Each row was made from one small tree. Brackets hold a mark, then the marks that hang from it, in the order of their numbers. Every link used is in the known rows. Write each row's tree.
Known rows:
[Z_539 Z_306 Z_454 Z_949]: 50	-12	-22	-30	-18	-14	-27	-22	-21	2	-21	2	18	-5	-14	-5	-8	-8	14	0	11	16	0	-37	1	-12	-29	10	-1	6	-8	3	16
[Z_147 [Z_360 Z_839] [Z_539 Z_787] Z_836]: 57	-30	-73	33	56	47	-36	51	27	-4	-58	-6	21	-37	2	12	-19	24	34	26	-6	12	45	-15	39	-21	6	4	5	9	38	-9	-16
[Z_949 Z_539]: 19	5	2	4	15	-11	-5	-23	-10	4	-2	-1	7	12	-8	11	3	-10	28	7	-24	12	14	-18	23	-4	18	-4	-17	-14	11	9	23
[Z_454 Z_539]: 52	4	-14	8	27	-3	-17	6	20	-11	-2	4	-1	-5	-5	-25	1	-8	18	14	-20	-13	1	-20	14	-7	15	-6	-16	6	5	-3	2
[Z_226 [Z_539 [Z_306 Z_484]]]: 14	1	-30	-21	19	12	16	-47	38	-32	-13	13	41	30	2	-15	9	14	25	-14	-3	22	-19	15	3	12	38	21	-6	4	-7	-28	43
[Z_787 Z_66 [Z_539 Z_226 Z_306 Z_454]]: 56	-56	-15	-30	-12	10	10	-14	-5	2	-9	-5	0	4	-25	4	-7	2	19	-7	-31	-1	9	-35	1	-12	-23	6	17	-44	4	-13	-18
[Z_787 Z_66 [Z_539 [Z_306 Z_484] Z_839]]: 27	-53	-2	-31	13	-9	19	-25	29	7	-29	-9	4	7	-14	14	7	15	10	-6	-13	6	12	-16	34	18	36	-10	16	-21	-27	-14	2
[Z_147 [Z_836 Z_839]]: 48	-6	-46	-13	-4	9	-18	0	-20	19	-6	-13	22	-13	34	18	-18	24	33	36	-26	3	1	4	19	-3	-11	-2	31	-5	31	-6	-13
[Z_226 [Z_539 [Z_306 Z_484] Z_454]]: 32	-2	-24	-42	4	-5	6	-45	44	-18	-36	17	41	35	-14	-17	26	7	21	-11	17	10	-25	6	1	5	13	16	-2	-2	-11	-19	42
[Z_787 Z_66]: 29	-32	-1	-14	10	8	-5	10	-11	5	-6	2	6	17	-1	16	3	-10	-3	0	-19	-1	22	-9	6	-8	-2	-10	14	-16	0	-5	6
[Z_66 Z_787]: 28	-20	-10	-7	18	2	-11	-4	-3	2	-11	13	3	-1	18	14	-1	-20	0	-4	-5	-12	37	-3	13	-15	-4	-16	6	-12	6	1	12
[Z_787 Z_66 Z_539]: 35	-44	1	-3	6	13	11	-5	-3	4	-8	-9	-14	8	-11	8	-14	-16	10	15	-32	-6	32	-19	19	-1	5	-12	19	-34	4	7	-16
[Z_454 [Z_539 Z_226 Z_787 Z_839 Z_949]]: 72	27	-27	14	12	-3	-52	11	-28	19	-32	-16	-29	-7	9	-24	-30	-54	13	-16	-37	-36	52	-30	19	-13	-34	-30	-28	-8	15	33	-3
[Z_787 Z_539]: 33	-17	-8	9	7	10	-1	-21	-2	2	2	-7	-14	5	-4	-12	-24	-9	26	18	-25	-4	25	-23	15	7	10	-1	11	-15	2	19	-11
[Z_66 [Z_787 [Z_539 Z_226 Z_949]]]: 47	-20	-34	8	-6	31	-6	-25	-39	11	-11	-22	-13	-17	22	8	-54	-42	15	-7	-59	-19	65	-27	21	-11	-41	-23	-2	-47	37	27	-8
[Z_539 Z_226 Z_454 Z_787 Z_839]: 58	10	-9	-19	-3	-14	-53	10	-23	38	-42	5	-21	28	0	-10	1	-32	5	-23	2	-37	48	-20	0	-13	-45	-17	7	-13	-6	36	1
[Z_787 [Z_539 Z_306 Z_839 Z_949]]: 40	-13	-18	1	-14	-15	-4	-34	-26	6	-16	-23	-18	-9	5	-8	-30	-12	25	16	-8	7	30	-52	23	15	4	2	5	-2	-19	23	-10
[Z_484 Z_306]: 23	7	-27	-18	23	24	-18	-17	14	4	-10	15	26	21	-7	15	-9	6	4	-10	-14	13	5	12	18	8	0	7	8	3	-9	4	35
[Z_454 [Z_539 Z_306 Z_787 Z_839]]: 55	-3	-8	-1	34	-36	-27	6	22	-11	-23	17	-22	-8	-11	-28	11	-21	17	-5	18	-14	14	-20	22	-9	26	-5	-19	20	-21	-6	-3
[Z_787 Z_66 [Z_539 Z_226 Z_949]]: 51	-32	-24	3	-14	38	-3	-11	-46	14	-6	-34	-10	1	1	10	-50	-30	11	-3	-74	-6	49	-34	13	-6	-39	-17	6	-51	31	19	-15
[Z_360 [Z_454 [Z_539 Z_306 Z_949]] Z_839]: 74	-2	-50	11	32	22	-8	33	5	0	-22	-26	30	-51	-39	-11	-34	13	19	3	-14	20	-16	-33	20	-17	0	7	-36	4	11	-25	8
[Z_454 [Z_539 Z_226]]: 57	8	-29	11	22	21	-20	7	5	-8	7	-4	3	-1	1	-23	-12	-3	22	-3	-53	-20	5	-23	0	-12	-4	-1	-21	-10	22	-4	-3
[Z_360 [Z_454 [Z_539 Z_949]] Z_839]: 77	15	-43	21	31	30	-19	43	-2	19	-32	-34	18	-39	-31	-8	-38	-5	12	9	-27	-1	5	-30	24	-16	-16	-13	-32	-8	20	2	6
[Z_360 Z_454 Z_839]: 46	0	-32	8	29	34	-11	41	-4	27	-20	-17	27	-8	-24	7	-23	20	10	-1	-11	10	6	-11	6	-6	-2	5	-1	-7	3	-3	10
[Z_360 [Z_454 Z_539]]: 61	1	-25	13	36	14	0	38	13	8	-6	4	0	-9	-25	-30	-15	7	16	10	-11	-4	-17	-17	19	-11	31	-15	-28	3	-3	-8	5
[Z_360 [Z_454 [Z_539 Z_226 Z_306]]]: 64	-8	-48	6	31	28	8	28	5	-8	13	5	14	-18	-26	-31	-24	30	26	-15	-30	11	-34	-25	1	-13	26	9	-36	0	2	-36	3
[Z_836 Z_147 [Z_454 [Z_539 Z_226]]]: 87	-14	-30	-3	19	14	-4	15	-2	20	-27	-16	8	-18	20	-10	-18	20	34	31	-41	15	-17	14	35	4	-3	-5	-6	-16	21	-37	-15
[Z_949 [Z_539 Z_226 Z_787 Z_839]]: 33	19	-2	6	16	-14	-30	-10	-32	27	-23	-3	-20	24	4	6	-7	-34	24	-24	-30	-16	52	-14	21	-8	-7	-20	-20	-24	11	30	15
[Z_360 Z_454]: 38	-4	-23	4	20	23	0	28	-16	21	-2	4	6	9	-15	-10	-23	15	10	-2	-2	10	-4	-11	7	-2	21	-7	-5	-1	-10	0	15
[Z_226 [Z_539 Z_306 Z_787 Z_949]]: 35	13	-30	0	1	3	-13	-32	-21	-28	-22	11	1	19	3	-22	-25	-50	20	-12	7	12	24	-1	3	-8	-8	10	-13	1	8	6	27
[Z_949 [Z_539 Z_226]]: 26	11	-13	6	9	12	-9	-23	-27	6	8	-8	11	16	0	10	-11	-4	31	-12	-56	6	18	-20	8	-8	-1	-1	-20	-28	26	8	19
[Z_147 [Z_836 [Z_454 [Z_539 Z_226 Z_306]]]]: 77	-24	-64	3	27	26	-3	17	0	-20	-1	9	11	-42	14	-22	-27	36	50	35	-33	34	-32	0	10	-6	23	4	-8	11	26	-58	-23
[Z_66 [Z_787 Z_539]]: 34	-34	-9	4	13	7	8	-21	5	3	-10	1	-18	-8	10	6	-18	-28	14	9	-18	-17	47	-14	29	-7	2	-18	11	-30	10	15	-8
[Z_147 Z_539 Z_836]: 43	-7	-40	25	21	25	-19	22	10	-17	-14	2	12	-4	29	-12	-5	15	31	23	-5	6	14	-12	22	-15	29	-1	4	10	21	-3	-14
[Z_787 Z_66 [Z_539 Z_226 Z_454]]: 60	-43	-9	-22	-13	17	-2	-4	-13	21	-21	-15	-10	15	-18	7	-10	-16	11	2	-45	-22	30	-31	4	-12	-39	-13	18	-54	16	14	-19
[Z_66 [Z_787 [Z_539 Z_454 Z_839]]]: 51	-25	4	-20	-7	-32	-6	-18	7	33	-53	-6	-32	4	6	8	11	-36	7	17	17	-41	53	-33	33	-5	-21	-33	19	-27	-14	38	-14
[Z_306 Z_484]: 23	-8	-15	-18	24	15	-18	-17	21	5	-12	7	28	14	-2	0	-2	12	9	-14	-20	6	5	9	16	8	18	-6	2	-3	-3	-6	31
[Z_836 Z_147 [Z_454 Z_539] Z_839]: 87	-15	-22	-23	12	-11	6	13	8	35	-33	-22	28	-32	21	12	-5	30	33	57	-23	10	-30	26	63	15	-4	-8	11	-23	8	-38	-17

Write each row's tree:
46	-47	-31	-6	-15	31	8	-20	-38	-5	3	-25	0	-10	-6	9	-45	-12	17	-10	-62	12	27	-38	7	-6	-23	2	3	-40	19	-7	-13 -> [Z_787 Z_66 [Z_539 Z_226 Z_306 Z_949]]
45	-36	-8	0	-10	16	1	-12	-30	12	-17	-25	-15	-4	-5	11	-37	-35	8	16	-42	-2	45	-32	26	-2	-20	-21	11	-37	14	22	-10 -> [Z_787 Z_66 [Z_539 Z_949]]
59	-40	-7	-40	-9	-15	-34	1	-24	8	-42	14	-1	-4	-30	8	-7	-44	-5	-19	14	7	28	-17	12	-30	-42	-14	3	-18	-2	0	13 -> [Z_539 Z_306 Z_454 [Z_787 Z_66] Z_949]
53	-53	8	-36	-15	-33	9	-13	7	17	-38	-9	-18	10	-22	10	19	-5	9	15	15	-9	18	-45	20	1	-2	-8	23	-21	-31	5	-20 -> [Z_787 Z_66 [Z_539 Z_306 Z_454 Z_839]]
44	22	-30	2	-16	9	-34	-6	-56	29	-15	-30	-4	14	29	3	-29	-19	8	-10	-40	-14	46	-40	0	4	-36	-11	-2	-7	3	33	6 -> [Z_539 Z_226 Z_839 Z_949]
68	28	-31	11	0	0	-33	5	-26	15	-19	-30	-10	-4	19	-16	-19	-26	14	3	-48	-28	31	-48	12	-4	-25	-21	-26	-5	12	24	-3 -> [Z_454 [Z_539 Z_226 Z_839 Z_949]]
62	-18	1	-32	-4	-13	-39	25	-25	42	-52	2	-22	30	-6	12	11	-40	-10	-26	-5	-38	54	-15	2	-21	-50	-29	14	-32	-4	23	-2 -> [Z_539 Z_226 Z_454 [Z_787 Z_66] Z_839]
42	-25	-54	26	47	48	16	58	16	11	-22	0	27	-4	-17	-9	-13	48	20	13	3	19	2	-36	38	-1	45	2	-17	2	-18	-10	10 -> [Z_147 [Z_360 Z_454] Z_539]
75	-13	-26	4	18	22	-36	24	-24	4	-22	-8	-14	-12	-10	-8	-33	-58	0	-24	-58	-25	46	-13	15	-30	-43	-33	-25	-35	37	7	-1 -> [Z_454 [Z_539 Z_226 [Z_787 Z_66] Z_949]]
37	-22	10	-12	15	-18	-27	23	-16	25	-38	6	-26	24	1	13	8	-39	-12	-12	7	-21	56	-5	18	-8	-6	-29	15	-14	-16	16	3 -> [Z_539 [Z_787 Z_66] Z_839]
61	-32	-1	-24	-20	-5	-4	0	-19	39	-39	-25	-24	24	-6	10	2	-18	7	5	-29	-35	44	-43	10	-3	-37	-22	23	-47	-4	29	-25 -> [Z_787 Z_66 [Z_539 Z_226 Z_454 Z_839]]
47	-5	-34	6	-19	6	-6	-33	-41	9	-7	-32	-14	-4	12	-7	-41	-6	28	-2	-40	1	34	-54	11	12	-14	6	-1	-16	-3	21	-15 -> [Z_787 [Z_539 Z_226 Z_306 Z_839 Z_949]]
44	1	-15	-25	1	-17	-13	-26	12	-19	-36	30	1	33	-17	-26	14	-36	21	-10	38	-1	6	3	-4	-15	-8	14	-1	-1	-8	0	23 -> [Z_226 [Z_539 Z_306 Z_454 Z_787]]
67	20	-19	-16	-20	-11	-62	2	-50	44	-51	-10	-22	17	3	-5	-21	-51	3	-22	-8	-32	59	-31	5	-14	-70	-26	-2	-16	3	49	6 -> [Z_539 Z_226 Z_454 Z_787 Z_839 Z_949]
43	1	12	-16	11	-31	-34	-17	-5	20	-37	19	-10	16	-31	-1	10	-43	23	-7	8	-7	28	-8	28	-22	-14	-19	-16	-23	10	27	25 -> [Z_949 [Z_539 Z_454 Z_787]]
27	-13	-32	-23	9	12	-18	-34	3	-7	-10	1	39	-8	-5	0	-21	11	15	-20	-19	32	-4	-7	16	4	10	5	-9	5	-4	-17	37 -> [Z_539 [Z_306 Z_484] Z_949]
53	-44	-26	-24	-4	6	5	-31	3	-3	-14	7	-2	-14	-6	4	-10	-10	22	-10	-17	-13	25	-28	9	-19	-25	1	9	-38	12	-6	-13 -> [Z_66 [Z_787 [Z_539 Z_226 Z_306 Z_454]]]
39	-29	-25	5	10	30	4	-19	-12	6	-3	-6	-13	-5	17	6	-30	-24	17	-7	-50	-23	53	-15	17	-10	-18	-13	6	-43	27	12	-13 -> [Z_66 [Z_787 [Z_539 Z_226]]]
58	-14	-49	-16	5	16	-5	17	-25	30	-15	-6	26	-23	34	19	-26	34	37	58	-19	24	-10	22	30	12	-4	-8	35	-12	17	-26	-16 -> [Z_147 [Z_836 Z_454 Z_839]]
34	1	-20	-8	-11	-19	-19	-17	-33	6	-15	-15	3	0	14	1	-11	-5	11	1	4	11	20	-43	8	6	-2	5	0	17	-23	10	11 -> [Z_539 Z_306 Z_839 Z_949]
37	22	-25	-2	-5	-19	-17	-28	-26	-10	-38	0	-13	28	15	-17	-12	-52	14	-9	22	-1	37	-14	9	0	-7	0	-9	8	-11	21	22 -> [Z_226 [Z_539 Z_306 Z_787 Z_839 Z_949]]
50	-22	6	-25	6	-8	-24	3	-22	27	-38	8	-7	21	-29	20	6	-45	11	-29	-31	-13	40	-7	19	-34	-38	-29	-13	-56	29	12	16 -> [Z_949 [Z_539 Z_226 Z_454 [Z_787 Z_66]]]
43	19	1	-17	-12	-29	-21	-20	-24	39	-33	-16	-2	29	-3	11	19	-12	26	-4	-22	-16	25	-41	13	-8	-23	-15	-14	-26	2	30	12 -> [Z_949 [Z_539 Z_226 Z_454 Z_839]]
67	-1	-20	15	46	10	-20	45	13	10	-20	20	-19	-10	-34	-37	-23	-22	14	-7	0	-13	4	1	26	-20	24	-26	-30	1	2	0	7 -> [Z_360 [Z_454 [Z_539 Z_787]]]
43	-28	-7	-38	-1	-29	-3	-41	38	18	-44	-2	6	9	-22	-9	14	16	24	1	12	-3	1	-28	28	17	18	-2	14	-7	-35	5	6 -> [Z_787 [Z_539 [Z_306 Z_484] Z_454 Z_839]]
56	-18	-18	-20	-19	-15	-5	-26	-8	17	-20	-13	-13	9	-8	-12	-4	7	29	0	-10	-13	16	-51	2	5	-15	11	12	-16	-18	14	-20 -> [Z_787 [Z_539 Z_226 Z_306 Z_454 Z_839]]
50	-10	0	-32	2	-43	-39	-5	0	16	-44	21	-13	12	-16	-11	19	-19	9	-13	47	-10	21	-20	7	-11	-8	-1	9	11	-34	12	6 -> [Z_539 Z_306 Z_454 Z_787 Z_839]
64	-12	-49	6	31	22	-17	44	-1	16	-33	7	20	-25	31	0	-21	12	34	39	0	10	12	34	56	-3	7	-14	18	-21	14	-18	-20 -> [Z_147 [Z_539 Z_787] [Z_836 Z_454 Z_839]]
34	-34	-67	14	34	47	8	17	16	-25	1	1	42	-9	2	-4	-6	58	31	-9	-28	26	4	-46	15	-3	26	36	-13	0	-5	-32	1 -> [Z_147 Z_360 [Z_539 Z_226 Z_306]]
45	-48	-72	20	46	28	-15	27	23	-29	-32	25	12	-30	5	-8	-14	36	42	17	15	33	14	-19	36	-17	44	15	0	28	14	-32	-11 -> [Z_147 Z_360 [Z_539 Z_306 Z_787] Z_836]
42	-28	-6	-18	0	-22	-26	5	-35	12	-38	-1	-14	2	-1	15	-10	-41	-7	-19	8	4	48	-21	19	-11	-14	-19	4	-4	-17	5	8 -> [Z_539 Z_306 [Z_787 Z_66] Z_839 Z_949]
59	-28	1	-2	38	-5	-25	27	16	-6	-23	17	-18	-3	-22	-11	2	-42	-1	-5	-17	-23	29	0	23	-24	1	-30	-14	-17	11	-6	-2 -> [Z_454 [Z_539 [Z_787 Z_66]]]
57	-38	-44	-4	21	22	-13	8	7	27	-55	-36	36	-23	3	43	-11	49	26	30	-21	25	15	-14	34	3	-18	21	22	4	25	-21	-3 -> [Z_836 [Z_147 [Z_360 Z_839]]]
41	4	-6	-26	-10	-34	-9	-28	-16	20	-23	-7	9	17	-11	11	23	7	31	-11	-8	4	3	-46	7	-7	-6	5	-16	-15	-9	3	15 -> [Z_949 [Z_539 Z_226 Z_306 Z_454 Z_839]]
93	-15	-16	-23	24	-15	-12	20	8	38	-47	-6	11	-31	13	4	-13	2	29	39	-12	3	-10	44	70	3	-11	-17	7	-26	12	-30	-16 -> [Z_836 Z_147 [Z_454 [Z_539 Z_787]] Z_839]
76	26	-43	17	10	16	-17	37	-34	36	-24	-31	-10	-8	-1	-22	-38	-10	13	-3	-38	-19	14	-44	18	-5	-11	-31	-36	-7	4	19	1 -> [Z_360 [Z_454 [Z_539 Z_226 Z_839 Z_949]]]
55	-23	-73	31	37	31	8	67	4	27	-50	-12	6	-11	14	-1	-13	58	33	42	16	15	13	-41	47	1	52	-16	-3	24	-8	-6	-12 -> [Z_147 [Z_360 Z_454] [Z_539 Z_839] Z_836]
54	-36	-43	-27	-1	6	4	-4	-10	42	-37	-31	40	-16	23	43	-11	56	29	41	-27	17	-3	-5	51	15	-16	13	32	-11	14	-21	-4 -> [Z_836 [Z_147 Z_360] Z_839]
34	3	-40	-22	-2	9	-22	-27	-18	13	-20	-17	30	5	14	5	-21	15	14	-35	-35	13	14	-23	7	12	-7	-1	-10	-2	-8	-4	27 -> [Z_539 Z_226 [Z_306 Z_484] Z_839 Z_949]
29	-6	5	-45	7	-50	-7	-44	29	20	-47	5	27	15	-26	14	40	15	26	-10	14	13	-11	-22	36	6	26	-8	-17	-5	-26	-5	41 -> [Z_949 [Z_539 [Z_306 Z_484] Z_454 Z_839]]
63	10	-17	10	29	-9	-2	41	8	27	-25	-8	-15	0	-14	-24	-2	5	11	14	4	-18	-4	-30	26	0	32	-25	-24	8	-23	6	0 -> [Z_360 [Z_454 [Z_539 Z_839]]]
27	-25	16	-6	26	-12	-11	1	-13	9	-23	12	-10	12	-22	22	4	-46	8	-14	-21	2	41	3	32	-22	5	-29	-13	-35	16	4	20 -> [Z_949 [Z_539 [Z_787 Z_66]]]
64	8	-27	-15	-12	12	-60	-2	-44	27	-35	1	-7	8	-7	-11	-34	-51	8	-27	-22	-18	47	-18	-2	-25	-71	-16	-5	-24	23	35	10 -> [Z_539 Z_226 Z_454 Z_787 Z_949]
54	-28	-25	-19	-13	10	-4	-31	-3	-2	-3	-1	0	0	-20	-17	-17	10	34	-3	-25	0	2	-39	-3	-5	-16	20	9	-24	2	-1	-14 -> [Z_787 [Z_539 Z_226 Z_306 Z_454]]
32	30	-7	5	10	-15	-17	-10	-8	4	-39	6	-24	50	19	-20	7	-51	12	-2	20	-26	46	3	7	2	2	-10	2	0	-11	34	18 -> [Z_226 [Z_539 Z_787 Z_839]]
55	15	-8	-19	-26	-30	-41	-8	-33	39	-48	-18	-8	16	7	2	1	-30	2	12	13	-18	35	-45	12	-2	-42	-21	7	1	-18	44	8 -> [Z_539 Z_454 Z_839 Z_949]
29	-3	-16	8	20	-13	-3	11	19	-16	-12	2	16	11	14	-13	27	20	15	-1	24	3	11	-37	21	3	44	17	-6	13	-40	-7	1 -> [Z_147 [Z_539 Z_306 Z_839]]
69	-18	-2	2	41	-11	-10	64	5	32	-46	5	-33	2	-28	-12	0	-32	-6	-6	9	-29	23	-9	36	-18	20	-49	-20	-12	-16	1	-1 -> [Z_360 [Z_454 [Z_539 [Z_787 Z_66] Z_839]]]
